Each row was made from one small tree. The marks that hang from a mark follow it in brackets, in alphabetical order. Every link used is in the known rows. Write each row's tree.
In the rows, 128 means zero.
Known rows
zefo[rokab[norer tovubu[totor]]]: [168 107  83 142 139 147 140 167  90 102 123 121 160 147 168 123 108 113
  15 136 124 139 134 119]
kubo[doti[totor[zefo]] sifu]: [132 150 167 107 117 123 142 159 136 142 121 109 119  69  69 129 108 138
 197 142 137 123 133 123]
totor[tovubu]: [142 140 150 142 118 158 124 111 134 109 127 139 115 151 145 132 148 134
 132 114 110 132 117 111]
zefo[rokab[norer[totor] tovubu]]: [182 106  85 140 134 150 134 162  93 116 126 123 147 147 181 120 100 111
   4 140 129 144 136 145]
rokab[norer[totor] tovubu]: [174 112  75 141 114 177 131 135 102 112 137 125 148 146 165 112 109  98
  28 148 113 143 132 146]
zefo[rokab]: [163 129 135 138 141 137 144 150 119 130 111 129 131 135 163 138  92 128
  88 130 121 136 131 119]
doti[totor[norer tobafo tovubu]]: [ 63 132 144 143 136 109 116 104 149  97 131 140 115 160 131 140 148 151
 154 108 129 115 126 109]
rokab[norer tovubu[totor]]: [156 114  73 144 121 173 139 141  97  95 133 123 163 146 148 116 117 100
  43 143 107 137 130 115]
tovubu[rokab totor[tobafo]]: [104 128  74 152 155 126 153 122 120 129 125 145 169 134 126 132  81 112
 128 117 101 123 107 117]
tovubu[rokab totor]: [127 123  97 150 155 148 155 138 122 144 124 137 166 128 110 131  87 111
 117 130  91 131 111 117]
doti[kubo]: [165 155 160 122 107 155 156 110 151 134 126 134 124 121 131 125  76 123
 167 148 120 130 146 108]
kubo[doti]: [174 154 130 131 117 156 140 147 122 132 110 119 119 101 121 125 101 125
 170 132 118 136 127 120]
kubo[doti sifu[totor[tobafo]]]: [137 149 131  99 109 121 128 132 136 152 123 110 140  56  90 123 101 126
 201 139 146 118 129 131]
doti[kubo totor[norer zefo[rokab]]]: [ 99 126 185 116 144  91 136 131 160 139 130 126 103 145 110 134 124 154
 154 135 147 122 156 120]
kubo[doti sifu[totor[norer tovubu zefo]]]: [120 128 172  89 121 103  93 127 142 159 133 107 110  83  81 122 200 146
 194 122 154 123 128 147]
kubo[sifu]: [151 144 161 114 110 152 145 122 137 141 127 127 141  90 126 134  95 118
 145 147 117 129 132 116]
totor[norer tobafo zefo[rokab[tovubu]]]: [108 104 117 132 156  76 101 119 111 119 125 135 113 183 196 138 194 143
  99  93 151 131 137 143]
doti[totor[tovubu]]: [107 141 157 147 126 150 139 130 148 108 126 132 118 146 107 138 114 143
 146 126 111 121 123  99]
rokab[norer tovubu]: [177 120  93 142 122 176 136 137 102 105 131 120 160 144 184 124 127 104
  48 139 119 141 142 124]
sifu[kubo[doti]]: [186 151 142 127  91 150 123 154 120 148 121 125 116  77 119 125 114 116
 191 147 143 132 136 128]
totor[norer zefo[rokab]]: [115 103 161 123 161  90 105 126 126 145 119 129  99 162 162 140 190 144
 101 109 136 138 132 146]
norer[totor]: [147 130 117 138 113 160 137 118 131 140 124 140 111 132 119 120  74 112
 107 146  98 137 114 141]
rokab[norer tovubu[totor[tobafo zefo]]]: [123 111  60 142 129 138 128 125  94  88 135 129 150 161 156 119 143 107
  54 125 120 132 124 125]

Write each row's tree
[162 136 138 117  98 139 108 148 135 176 125 113 121  67  85 123 124 119
 205 152 154 122 134 138]	sifu[kubo[doti] totor]
[137  98 147 129 156 103 103 139 114 139 124 125 109 176 175 137 201 142
  87 109 139 140 142 144]	totor[norer zefo[rokab[tovubu]]]
[ 87 129 134 136 129 106  97  79 137  95 134 149 110 170 176 135 191 144
 142  91 132 124 121 123]	totor[norer tobafo tovubu]
[139 115 123 133 133 125 127 133 121 146 122 137  96 149 127 123 108 124
  83 131 115 139 113 156]	norer[totor[zefo[rokab]]]
[ 85 146 155 124 123 106 145 100 167 119 134 136 122 134 118 132  85 143
 188 137 140 112 153 106]	doti[kubo totor[norer tobafo]]
[104 128 132 150 151 144 141 136 140 117 132 129 149 139 124 140 121 134
 108 121 117 124 123 116]	doti[totor[tovubu[rokab[norer]]]]
[120 113  76 145 161 146 150 137 113 130 129 132 180 122 126 127  97 101
  66 134  98 133 112 128]	tovubu[rokab[norer] totor]
[131 149 137 101 105 119 116 126 137 138 129 114 132  70  91 122 134 136
 201 127 150 117 123 129]	kubo[doti sifu[totor[tobafo tovubu]]]
[142 107  80 140 128 155 130 138  95 100 134 123 148 156 142 118 148 106
  45 134 112 137 127 125]	rokab[norer tovubu[totor[zefo]]]
[111 114 105 146 164 126 143 135 122 151 125 137 148 141 103 133 125 117
 122 119  97 131 107 129]	tovubu[rokab totor[zefo]]
[109 136 147 109 112 123 120  99 148 137 137 128 139  99 114 132 130 130
 164 130 136 114 122 122]	kubo[sifu[totor[tobafo tovubu]]]
[ 62 140 191 102 118  75 120  92 171 115 150 136 104 132 102 131 161 161
 202 120 160 108 147 117]	doti[kubo[sifu] totor[norer tobafo tovubu zefo]]
[ 86 127 168 140 135 131 119 120 153 113 131 132 111 154 115 139 153 151
 144 120 120 121 130 109]	doti[totor[norer tovubu]]
[135 121 103 141 144 101 127 131 105 114 119 136 121 171 184 138 145 134
 103 101 141 131 128 131]	totor[tobafo zefo[rokab[tovubu]]]
[ 96 118 110 134 147  83 105 109 110  87 128 142 110 175 188 136 193 142
  73  84 149 129 111 139]	totor[tobafo tovubu zefo[rokab[norer]]]
[ 94 122  97 139 142  97 135 126 114 108 118 142 118 154 121 130 114 128
 112 114 117 124 106 118]	tovubu[totor[tobafo zefo[rokab]]]
[125 128 165  88 125 105 105 133 141 173 127 103 118  69  78 124 168 137
 195 135 150 124 134 149]	kubo[doti sifu[totor[norer zefo]]]
[137 151 160  97 101 127 148  98 163 151 137 127 140  86 108 124  76 124
 193 154 142 115 148 116]	doti[kubo[sifu[totor[tobafo]]]]
[110 139 183 103 121 106 113 146 140 132 130 112 107  90  78 128 173 153
 195 124 147 122 133 130]	kubo[doti[totor[norer tovubu zefo]] sifu]
[113 154 148 109 117 107 140 146 134 131 122 115 122  74  83 130 103 139
 205 132 145 117 130 123]	kubo[doti[totor[tobafo zefo]] sifu]
[157 110 112 137 130 134 126 142 112 142 124 134 103 160 136 120 117 123
  73 131 118 141 120 155]	norer[totor[zefo[rokab[tovubu]]]]
[114 123  83 136 117 138 119  98 118  95 136 143 126 143 160 117 119 112
  55 125 119 133 110 148]	rokab[norer[totor[tobafo tovubu]]]
[144 157 161 110 110 141 151 162 137 138 120 109 134  58  73 127  77 133
 194 151 132 122 136 113]	kubo[doti[totor] sifu]
[ 91 133 188 117 132 106 136 112 169 140 134 128 100 142  96 132 128 148
 183 138 136 120 153 118]	doti[kubo totor[norer zefo]]
[115 124 118 133 120 114 100 111 141 159 143 137 143 111 129 135 157 126
 179 119 157 114 122 139]	sifu[kubo totor[tobafo tovubu[rokab]]]
[149 116 108 144 123 159 128 136 112 115 130 129 141 160 133 122 136 119
 105 135 104 134 134 109]	rokab[tovubu[totor[norer]]]
[142 109  63 140 122 143 120 119  98 106 138 132 135 161 173 114 135 104
  39 129 126 138 126 155]	rokab[norer[totor[tobafo zefo]] tovubu]
[103 120  99 143 140 110 115  98 127 130 136 153 108 167 140 125 148 129
 116  99 118 131  99 160]	norer[totor[tobafo tovubu[rokab] zefo]]
[142 139 157  93 117 121 121 142 137 170 123 103 123  62  72 123 136 131
 198 140 143 124 128 141]	kubo[doti sifu[totor[zefo]]]
